Each row comes from the steps of one path. Every step used is in the known rows, and no mark comes twice. Write the path behind each row, first mark first.
(in the rows, 128 means zero)
Known rows:
fevum -> sedas -> kitan -> telas -> patuv: [181 158 102 143 100 178 147 120 154 105  92  87 183 155 105 144 138  67
 164 112 139 176 102 140 160]
bune -> dasi -> patuv -> telas: [175 199  81 130 161 138 146  89 120 109  87 135  94 159 102  72 109 165
  81 131 135 146 136 117 146]
patuv -> telas -> kitan: [120 191  93 133 115 152 146 126 110 132 130 147 116 151 113 135 113 127
  56 119 144 128 137 130 136]
telas -> patuv: [145 141 104 131 130 145 147 124 132 112 113 108 124 157 112 125 116 121
  92 121 140 155 152 114 133]
kitan -> dasi: [125 157  98 118 129 129 141 123 116 133 128 119 140 146  92  91 113 140
 107 136 118 155 118 120 149]
baki -> sedas: [163 131 100 149  88 151 142 135 127 134 141 110 115 147 113 108 118 118
 119 109 122 140 149 124 130]
fevum -> sedas -> kitan -> telas -> patuv -> dasi: [204 180 104 133 128 175 145 119 165 113  67  88 199 155 111 124 130  64
 172 116 162 175 101 153 170]
baki -> telas -> kitan: [113 146  99 137 107 136 138 146 104 131 164 129 129 160  95 141 123 129
  79 104 126 122 156 140 145]
patuv -> telas -> baki -> sedas -> kitan: [198 162 105 144  86 189 155 128 138 128 113 140 137 132 103 162 130  77
  99 100 141 139  88 147 133]
patuv -> dasi: [145 153 101 125 169 138 136 136 138 139 106 121 124 149 112  95 108 124
 133 127 144 134 143 135 144]
dasi -> patuv -> telas: [159 170  91 132 140 141 149 102 129 127  93 150 101 137 111  81 106 160
  75 124 136 136 134 117 141]
baki -> sedas -> kitan -> telas -> patuv: [187 159 107 156  66 167 154 117 138 102 100  84 162 157 103 119 131  91
 130  89 137 167 116 136 157]
bune -> dasi -> patuv: [185 159  89 136 163 129 144  94 110 106 105 113 104 166  92  79 111 157
 114 134 117 150 159 113 145]
patuv -> dasi -> kitan -> sedas: [130 164 105 134 145 146 135 105 125 136 107 109 175 143 115  93 116 114
 171  94 141 139 153 156 153]
sedas -> kitan: [151 139 107 131 155 154 140 143 130 121 119 112 125 152 100 130 124 111
 156 128 108 134 101 127 127]
dasi -> kitan -> sedas: [108 145 102 145 116 148 139 106 115 128 132 105 160 142 107 113 123 123
 160  94 118 145 152 143 142]
kitan -> dasi -> patuv -> telas -> baki -> sedas: [214 183  97 133  66 153 164  81 119 133 104 157 155 122  93  94 111 122
  32 110 149 163 119 131 161]
telas -> kitan: [130 151 101 137 120 144 144 132 101 128 149 125 126 158 106 143 115 119
  89 119 126 129 160 126 138]
telas -> kitan -> dasi -> patuv: [177 184 101 125 110 123 156  91  84 126 128 135 156 151  90  91 103 149
  48 130 120 150 144 117 161]
sedas -> kitan -> telas -> baki: [145 131 106 146 121 171 146 124 129 115 107 114 165 139  77 167 135  73
 150 103 125 154 107 150 167]
bune -> dasi -> patuv -> telas -> baki: [192 179  86 132 148 155 153  82 117 108  88 147 112 147  88 119 114 132
  60 122 147 153 141 128 153]
fevum -> sedas -> kitan -> dasi -> patuv -> telas: [222 205  93 115 128 162 153  95 140 127  83 138 170 133 100  81 121 119
 115 144 127 163  57 131 151]
fevum -> sedas: [156 129  95 135 121 161 136 137 144 135 135 111 137 145 113 132 124  95
 150 135 125 150 135 129 134]
telas -> patuv -> dasi -> kitan: [164 190 106 130 171 143 139 109 130 118  92 117 157 155 121  99 114 151
 115 111 169 161 159 135 145]
sedas -> kitan -> dasi: [154 167 105 116 143 142 143 127 120 124 116 113 156 148  87 103 122 123
 138 136 106 151  75 126 143]
dasi -> patuv -> telas -> kitan: [167 194  93 135 119 145 155  99 104 127 112 158 116 149 111 110 105 147
  38 119 140 129 148 121 147]

Which path is each row?
[169 163  98 122 134 119 150  94 109 127 109 129 140 141  91  62 106 158
  89 138 116 158 131 112 157]  kitan -> dasi -> patuv
[115 173  98 120  95 125 142 131  92 134 164 132 162 156  83 115 119 138
  61 113 123 141 131 140 160]  baki -> telas -> kitan -> dasi
[186 209  97 115 144 143 155  94 123 122  81 144 144 137  94  67 113 152
  87 136 122 150  65 121 151]  sedas -> kitan -> dasi -> patuv -> telas
[210 122 115 149  89 181 153 136 129 125 132 118 147 139  94 168 132  70
 130 103 124 142 109 142 131]  telas -> baki -> sedas -> kitan
[159 176  98 123  99 114 151 104  85 128 143 141 161 153  82  87 112 157
  44 114 122 146 142 131 169]  baki -> telas -> kitan -> dasi -> patuv
[174 170 101 164  98 161 141 101 126 133 108 122 190 131  98 123 126 106
 138  77 169 165 163 168 184]  patuv -> dasi -> kitan -> telas -> baki -> sedas
[213 184 110 146  94 164 152 117 148 110  74  87 179 158 110 100 124  82
 140  89 160 164 116 149 165]  baki -> sedas -> kitan -> telas -> patuv -> dasi
[119 187  94 146 162 137 129 109 126 130  94 116 167 144 105  82 118 153
 161 100 151 156 153 153 178]  patuv -> dasi -> kitan -> telas
[243 163 107 148  89 179 163 102 133 122  96 150 137 128 100 132 123  96
  80 100 140 142 100 138 139]  dasi -> patuv -> telas -> baki -> sedas -> kitan
[136 168  99 148 151 154 136 101 124 129  96 129 187 133  92 129 123 120
 142  95 165 164 157 164 186]  patuv -> dasi -> kitan -> telas -> baki
[140 184  88 141 175 137 129 106 103 108 127 106 124 166  96 101 124 169
 142 123 123 155 153 130 141]  bune -> dasi -> kitan
[155 199  89 115 131 128 152  89 120 130  91 151 134 134  99  56 104 169
  56 134 133 155 109 116 156]  kitan -> dasi -> patuv -> telas
[252 154 114 136  81 158 164  95 113 121 112 130 176 132  78 115 121  96
  94 112 121 163  97 134 155]  telas -> baki -> sedas -> kitan -> dasi -> patuv
[171 182 107 130 148 156 146 116 148 106  62  96 174 160 103 108 122  96
 147 105 157 162 110 145 168]  sedas -> kitan -> telas -> patuv -> dasi
[145 178 101 135 183 137 130 121 123 135 109 125 144 146 114  92 114 156
 150 117 147 143 151 142 145]  patuv -> dasi -> kitan
[205 190 103 116 131 157 161  87 121 120  82 158 164 127  80 116 117 117
  67 127 135 157  69 133 158]  sedas -> kitan -> dasi -> patuv -> telas -> baki
[129 151  96 131 126 166 147 124 134 132 114 154 119 131 102 155 120 106
  72 116 151 142 125 137 141]  patuv -> telas -> baki
[202 170 107 118 147 134 152 100 113 118 100 123 155 145  84  75 114 140
 120 137 104 153  88 118 151]  sedas -> kitan -> dasi -> patuv
[166 162 107 121 153 144 144 126 143 122  87 111 139 159 119 105 109 118
 100 122 165 152 151 129 141]  telas -> patuv -> dasi
[138 169 108 128 120 142 140 106 134 119 105 104 192 153 112  99 125 121
 130  71 162 151 157 164 158]  baki -> telas -> patuv -> dasi -> kitan -> sedas
[185 165 101 118 125 162 141 130 138 131 121 107 180 145  95 120 130  90
 164 147 112 164  69 136 144]  fevum -> sedas -> kitan -> dasi
[131 149 101 143 136 154 139 132 131 117 106 101 147 150  91 121 130 107
 170 110 113 148 102 138 161]  sedas -> kitan -> telas
[177 129 102 148 102 189 145 125 148 121 111 108 191 135  84 183 142  40
 176 110 131 165  98 159 168]  fevum -> sedas -> kitan -> telas -> baki
[208 151 113 134  78 168 155 121 118 128 130 119 178 137  82 144 129  76
 111 111 122 161  83 142 147]  telas -> baki -> sedas -> kitan -> dasi
[186 137 102 134 137 173 138 145 147 127 123 107 149 148 107 145 133  79
 182 136 113 146  93 136 127]  fevum -> sedas -> kitan
[190 143 109 147 101 164 145 141 130 125 132 106 128 150 107 122 126 100
 150 109 111 135 107 131 123]  baki -> sedas -> kitan
[119 179  97 152 121 144 141  98 122 103 104 100 163 152 103 110 126 150
 121  95 150 178 159 132 167]  dasi -> kitan -> telas -> patuv
[151 182 104 129 156 134 133 121 135 118 108 122 163 156 110  96 122 162
 107  95 169 153 155 149 151]  baki -> telas -> patuv -> dasi -> kitan
